Each row was made from one small tree. The marks that hang from a mark follow it in brackets, in alphabetical order. Every link used is in the known rows. Write each row's tree.
Known rows
A(V(Z(X(G(K(W(Q))))))): [ 12 -17  11  37  14 -29  -3  -5  -4  -1  -2  14 -43   0 -11 -14  42  -2
  13 -43 -21  -7  25 -27  16   9  -8]
K(C F W): [ -9  -2 -12  -4 -15  25  -3 -10  -7   4  22   4   5   5  13   7  -8 -22
   2  38  -7  16   6  36 -10   6  11]
S(V(Z)): [ 14  15  16  31  10 -24  17  -2  44   7 -17 -15   7  25  -2 -19   2   6
  -2  17 -23 -21   0 -27  -2   5 -10]
F(K(C(H))): [ -2  11   4 -12   3   3  39  14  -1  16   8  -8  33  16 -13  29 -16  -3
  -3  -1  -9   6 -15  -5  -5   4   5]
A(V(Z(X(G(K))))): [ 21   1  10  36  31 -34  11  -4  -7  -3  -8  -8 -20  23 -28 -10  29  -8
  10 -46 -25 -19  -2 -32  13  -6  -9]
F(K(C(H) W)): [ -7  -4   9  -2 -12   2  35  15   3  21  24   2  19  10 -14  29 -13  -1
   3   6 -20  22   5   8  -5  19  12]
F(K(C W(Q))): [ -6  -1   4 -25  -4  13  13   0  -3   4  13  24  -6   7  20  10 -12  -7
  -3   3   0   5  19   6   6   1  -5]
W(K(C) Q): [ -4  16   1 -35   6   6   1   3   2  -2   0   8   2   4  24  -6 -14  -6
  -4   6  26   5   1   2   8 -13  -4]
V(A Z(X(G))): [ 23 -38  39  33  44 -25  10   8   1  18 -11  13  -2  12   5 -18  35  -1
   9  -6 -21 -10 -24 -12  15  10   2]
W(K(F) Q(D)): [  3  19 -10 -32   0   6 -33  -4   2 -12 -12   7   6 -17   2   1 -21   2
  -9   1  30 -12 -22  -8  18 -16 -21]
G(K(C(H) F W(Q))): [-33  16 -28   1 -26  24   6 -10  -9  19  15  -1   9 -15   7   5   7   7
   5   9 -10  15  15  20 -17  -1  16]
G(K(C F W)): [-22  24 -23  -2 -13  24   1 -24 -18  11  21   1   4  10   6  -1 -12  -7
   5  18 -18  10  13  33 -11 -15  12]
S(V(A Z(X(G(K))))): [ 19  -1  16  43  36 -35  20  -1  18  22 -15  -9 -11  21 -11 -42  28  23
  22 -16 -36 -22 -10 -13  10   0 -11]
S(V(A Z)): [ 10   6  32  42   9 -15  19  -7  47  20 -10 -10   7  20  13 -31  17  12
  -2  27 -31 -21  -8 -16   2   6 -12]
G(K(C F W(Q(D(Y))))): [-15  12 -15 -18 -31  18 -32  -8 -21 -20  -3   7   4 -13  17  -3 -19   8
 -22   7  22  -6  21  25 -16 -16   8]
X(G(K(W))): [  5 -13  20   7   7 -17  14 -24  -1  -5   2   4 -36  20 -14 -15  -6  12
   5 -17 -25 -14  17   3  12  -9  -9]
W(K(C) Q(D(Y))): [ 13   5  15 -40  -8  -7 -24  18  -3 -25 -17   3  12  -7  16  -2 -31   7
 -27   1  51  -4   0   2   2 -10  -1]
C(H K(F W(Q))): [-21   3 -25  13 -16   9   5  -4  15   6  16  -7  -4 -30  -3   6  11   0
  17  -1   3  24   1 -17  -8  13   6]
D(Y): [ 11  -4  23  -8  25 -11   0   4  14 -23 -15 -14  -5  15  15  -1  -9  -3
 -25   8   0 -13   3 -14 -12 -20  -2]
A(V): [ 10   7  12  14   8  -3  13 -12  12 -20   3 -14 -18  21  -5   4   4 -17
 -11  -1 -16 -20   3 -17   5 -12 -22]
K(W): [  3 -11  18   8   6  -6  11  -6  10  -2  10  10 -17  18   6   3  -8  -2
  -4  16 -21   0  13   2   1  -4   1]
X(G): [ 21 -23  27  -1  22 -12  12 -11   5 -13 -14  -7 -20  20  -6 -11  -4  -3
  -3  -5  -8 -28  -9 -12  13  -2 -19]
W(K(C(H) F) Q(D(Y))): [  0   6 -10 -32 -20   5 -27  27   0 -10 -11 -17  37 -33   0  13 -15   6
 -19   9  47  12 -16   7 -11   5   6]
R(F(K(W(Q(D))))): [  5   3  11 -18 -18   7  -6   0  12 -16  -5  28 -28   1   4  28 -13   9
  -2 -12  13   4  17 -21  13  -2 -23]
S(V): [ 14  18   2   7  13 -12  22  -3  35  -8 -11 -21  -9  27  -1 -17  -9   7
   3  16 -19 -24   2  -8  -2  -6 -22]
Z(X(G(K))): [ 14  -1  -1  -3  47 -25  16  -2 -20  -3 -11   0 -21  26 -16 -12   1   8
  15 -37 -16 -17 -10  -9  10 -23  -7]
D(Q Y): [  1   4  23 -18  38  -6   6  17  19 -23 -23   4  -8  19  12   4 -23  -2
 -40   3  -4 -17  16 -15   1 -27  12]

Which tree is each row?
[-10   0 -18  11 -34   6  -6   1   6  -4   8   0   7 -29 -20  13  -9  12
   9  -4  17  11  -6 -18  -4  15   5] | C(H K(F W(Q(D))))
[-11  -5  -9  -7   0  20 -17 -13   8  -1   4   9 -18 -15  24  -2   7 -10
  -3  20  -5   1  12   5   0  -5  -9] | K(F W(Q))
[  5  13  -8 -44 -12  12 -42  13  -8 -23 -14  -5  20 -23  18   1 -25  -4
 -23  12  53   0 -11  13  -2  -9  -2] | W(K(C F) Q(D(Y)))
[  2 -17  20 -19 -27  -3   2  31  -1  -7  -2   8  22 -14  -4  27 -21  13
 -24  -3  19   7  13  -1 -10  20   8] | F(K(C(H) W(Q(D(Y)))))
[  4 -26  24  37  13 -16  12  -2 -21  31  13  25  -5  17   4 -20  27   5
  20  -6 -27  11   4  22   5  11  25] | V(A Z(X(G(K(C W)))))
[ 11  -9  -9  43  12 -19 -11  -9 -10   7  11  -4 -24  -1 -28  -6  38 -18
  20 -27 -31   5   7  -5  11  11  -5] | A(V(Z(X(G(K(F W))))))
[-14  -6 -12   9 -23  19  11   4  -1  20  22  -9  21  -5  -4  21   2  -9
   7  34 -14  27   1  30 -18  20  21] | K(C(H) F W)
[  0  -8  11 -11 -33   8  14  16  -5   8   7  19  21  -4 -12  28 -21  12
  -7  -2   6   3   5   0   4  21   5] | F(K(C(H) W(Q(D))))
[-11  22 -22 -38   2  21 -18  -4  -3   1   2   0  10 -14  25  -5  -6 -15
   0  15  29  12 -10  15   6 -12  -7] | W(K(C F) Q)
[-11   8 -17   0  -9  21  15   3  -2  14   7 -21  36   1  -2  17   0 -12
   0  26  -5   9 -18  15 -19   5  13] | K(C(H) F)
[-21 -10 -17   0 -26  27   1   3   1  15  15   1  12 -20  15  11  13  -6
   3  29  -1  20   9  21 -16  19  14] | K(C(H) F W(Q))
[  5 -19   6 -12 -11  -4 -38 -12  -9 -29 -23  -1 -25 -20  -4 -15  -6  17
 -17 -18  16 -25  15   3   4  -5 -15] | X(G(K(F W(Q(D(Y))))))
[ -8  -7 -10   7 -31  -3 -18  12  11 -21   0 -12   6 -38 -11   9  -7  13
  -6  -5  28  14   1 -19 -15  14  10] | C(H K(F W(Q(D(Y)))))
[  2   8 -32 -12  27   5   3  -5 -37   3   1  -7   2  13  -9  -8   5 -10
  23 -15  -2  -2 -16  25  -2 -15   4] | Z(X(G(K(C F))))
[-10   6  -2 -22 -17  23  10   0   9  -5  10  21 -25   7  28  24   2 -10
   9   3  13  27  27   1  -2   3  -7] | R(F(K(C W(Q))))
[-11 -10 -10   2 -44  24 -11   5  -9   5   6   8  24 -20  -2  19  -4   5
  -5  24  12   7   3  20 -11  22  13] | K(C(H) F W(Q(D)))
[  1 -16  12  12 -25 -19  -1  19  16 -23  -5  -4  -1 -23 -12   8 -14  22
 -11 -15  25   7  10 -30 -12  14  13] | C(H K(W(Q(D(Y)))))
[ 11 -14  28  32  43 -27  13  -5  -9  23 -12  12  -6  20  -2 -23  28  11
  12 -26 -30 -13 -17 -14  14 -11   3] | V(A Z(X(G(K))))
[  4  -6   4  30  39 -10  -5 -12 -13  26  -7   3   4   3  -2 -23  35   0
  17 -17 -28  -8 -28  -4  10  -9   2] | V(A Z(X(G(K(F)))))
[  8  10 -20  27  11  -5  -2  -8 -25   4   4 -13   3  10 -18  -7  31 -26
  19 -23 -12  -2 -10   3   2   5   1] | A(V(Z(X(G(K(C F))))))
[ -3  -7  -7 -13 -33  20 -19 -24 -28 -12  -5  15 -11  -8  -4 -13 -11   8
  -1  -7  13 -19  10  26   9   4  -7] | X(G(K(C F W(Q(D)))))
[-16  17 -23 -25  -8  19  -3  10   3  16   5 -13  25 -25   8   8   2  -5
   5  13  24  23 -16   9  -1   4   4] | W(K(C(H) F) Q)
[-10  18 -19 -15  -4  11   5  10   2  20  13 -22  35  -9 -10  16  -8 -10
   7  20  10  28 -25  17  -4   4  10] | W(K(C(H) F))
[  7   8 -26  -5  44  -7  -2  -8 -24  -1  -9 -10 -10  11 -15  -9   9  -4
  21 -28 -14 -11 -20   3   8 -22  -9] | Z(X(G(K(F))))
[ -3  -1  -8  -7 -20   2 -33  -1   4 -33  -3   1 -10 -28   7  -1 -17   2
 -10  -3  36   4   6 -13  -8  -1   1] | C(K(F W(Q(D(Y)))))
